Each row was made from one small tree. The marks that hang from a mark follow it in brackets, in the order of their numbers. Every link used is in the known rows. Write each row's tree.
In the rows, zero is written as 128.
Known rows:
Z411{Z44{Z338{Z333{Z496} Z776}} Z358 Z631}: [170 122 171 127 135 122 100 158 138 134 112 121 164 123 136 146 152 129
  54  86]
Z631{Z411{Z44{Z338{Z333{Z496} Z776}} Z358}}: [131 129 147 138 122 120 117 163 162 157 101 128 162 122 139 130 161 101
 119  75]
Z44{Z338}: [140 108 181  98 143 134 108 175 127 119 105 146 157 128 120 130 155 102
 123  53]
Z44{Z338{Z333{Z496} Z776} Z411{Z358 Z631}}: [160 111 194  99 116 109 100 119 138 177  88 152 147 150 127 142 155 124
 143  71]
Z496{Z333{Z411{Z44{Z338{Z776}} Z631}} Z358}: [167  77 133 126 145 131 108 123 137 124 132 151 159 100  94 158 160  91
  98  45]
Z631{Z411{Z44 Z358}}: [100 138 119 162 143 118 124 174 152 117 100 113 183 113 137 153 170 116
  98  88]
Z776{Z338{Z333{Z411 Z496}}}: [155  89 149 111 139 157 120 186 173 134 139 196 164 160 127 135 142 112
 140  22]
Z631{Z411}: [103 138 130 146 148 134 125 173 146 115 113 153 158 119 120 156 161  94
 149  72]
Z338{Z44{Z411{Z631}} Z333 Z776}: [202 122 152 105  93 131 112 141 141 136 160 175 137 158 113 157 166 142
 175  94]
Z631{Z411{Z44{Z338} Z358}}: [107 134 148 142 137 113 113 166 151 131  88 111 181 106 137 140 172 112
  97  75]
Z411{Z44{Z338} Z358 Z631}: [142 127 174 133 155 116  96 162 127 103  93 100 188 105 136 156 164 140
  27  84]
Z333{Z411 Z496{Z358}}: [117  84 117 139 149 146 129 162 185 117  95 162 181 141  97 129 148  43
 122  32]
Z631{Z411{Z44{Z338{Z333}} Z358}}: [129 134 149 135 126 109 111 165 153 137 101 117 173 111 132 139 174 118
 108  75]
Z44{Z411{Z358}}: [108 109 140 129 139 109 121 152 132 127  84 130 181 150 127 156 165 134
 138  82]
Z496{Z333{Z411{Z44 Z631}} Z358}: [163  83 116 146 161 135 115 132 140  99 133 144 170  95  90 169 162  94
  91  50]
Z496{Z333{Z411{Z44 Z358 Z631}}}: [157  94 119 154 163 144 117 130 132  95 123 132 167 105 109 173 154 132
  83  61]
Z333{Z411{Z631} Z496}: [124 110 141 149 162 162 121 150 165  92  95 166 173 132 105 158 140  73
 100  42]
Z44{Z338{Z333 Z776} Z411{Z358 Z631}}: [157 113 190  90 109  97  94 120 121 169 101 150 149 150 121 152 166 144
 141  77]
Z44{Z338{Z776}}: [139 104 170  91 126 135 111 172 124 140 120 160 142 143 124 128 148 101
 137  63]
Z333{Z411{Z44}}: [124 104 122 138 129 141 122 174 144  77 116 142 197 131 109 160 163 108
  95  53]

Write each row's tree:
[164  97 158 112 149 156 122 202 162 137 145 189 152 155 139 133 138 119
 139  39]	Z776{Z338{Z333{Z496}}}
[152  68 104 131 157 137 123 137 148 120 132 158 155 117  84 147 157  80
 138  38]	Z496{Z333{Z411} Z358}
[161 128 162 127 136 135 114 147 145  97 116 146 171 127 119 162 170 132
 134  82]	Z338{Z44{Z411{Z631}}}
[169  92 126 132 123 138 123 172 174 114 127 156 176 139 100 136 157  76
 121  45]	Z338{Z333{Z411{Z44} Z496{Z358}}}
[148 112 165 113 123 133 113 187 121 113 122 134 170 125 135 143 156 116
  96  73]	Z411{Z44{Z338{Z776}}}
[160  88 160  92 108 134 110 150 159 165 114 167 142 160 111 112 147  90
 146  44]	Z44{Z338{Z333{Z411{Z358} Z496} Z776}}
[162 108 115 125 104 127 110 152 138 125 152 159 159 156 108 162 159 131
 106  81]	Z338{Z333{Z411{Z44 Z358 Z631}} Z776}
[175 111 167 104 109 130 109 186 122 121 138 142 160 130 129 140 158 124
 111  73]	Z411{Z44{Z338{Z333 Z776}}}
[109 109 121 139 152 130 111 142 149  96 102 143 183 138 102 162 160 114
  80  61]	Z333{Z411{Z358 Z631}}
[113 124 153 137 151 109 111 138 125 116  85 131 180 136 125 175 165 141
 111  89]	Z44{Z411{Z358 Z631}}
[151  99 177  81  96  96 105 135 128 180 101 150 150 163 124 131 166 136
 168  71]	Z44{Z338{Z333 Z776} Z411{Z358}}
[141 124 166 129 142 116  98 160 123 120 106 112 176 117 139 154 159 138
  39  92]	Z411{Z44{Z338{Z776}} Z358 Z631}
[164  98 168  97 116 134 103 141 154 159 114 168 142 152 110 125 147  95
 128  48]	Z44{Z338{Z333{Z411{Z358 Z631} Z496} Z776}}
[106 132 141 138 126 113 115 164 148 145  97 120 172 116 139 138 168 111
 106  81]	Z631{Z411{Z44{Z338{Z776}} Z358}}
[156 133 190 127 152 132  98 171 116  83 110 124 180  96 130 168 160 127
  51  73]	Z411{Z44{Z338} Z631}
[129 118 135 146 143 141 111 159 137  66 116 143 196 117 107 180 163 116
  68  59]	Z333{Z411{Z44 Z631}}
[123 114 187 100 125 101  98 121 119 159  80 141 163 143 130 154 163 134
 122  79]	Z44{Z338{Z776} Z411{Z358 Z631}}
[168 123 167 120 129 112  95 158 125 129 122 119 166 123 132 153 162 144
  54  92]	Z411{Z44{Z338{Z333 Z776}} Z358 Z631}
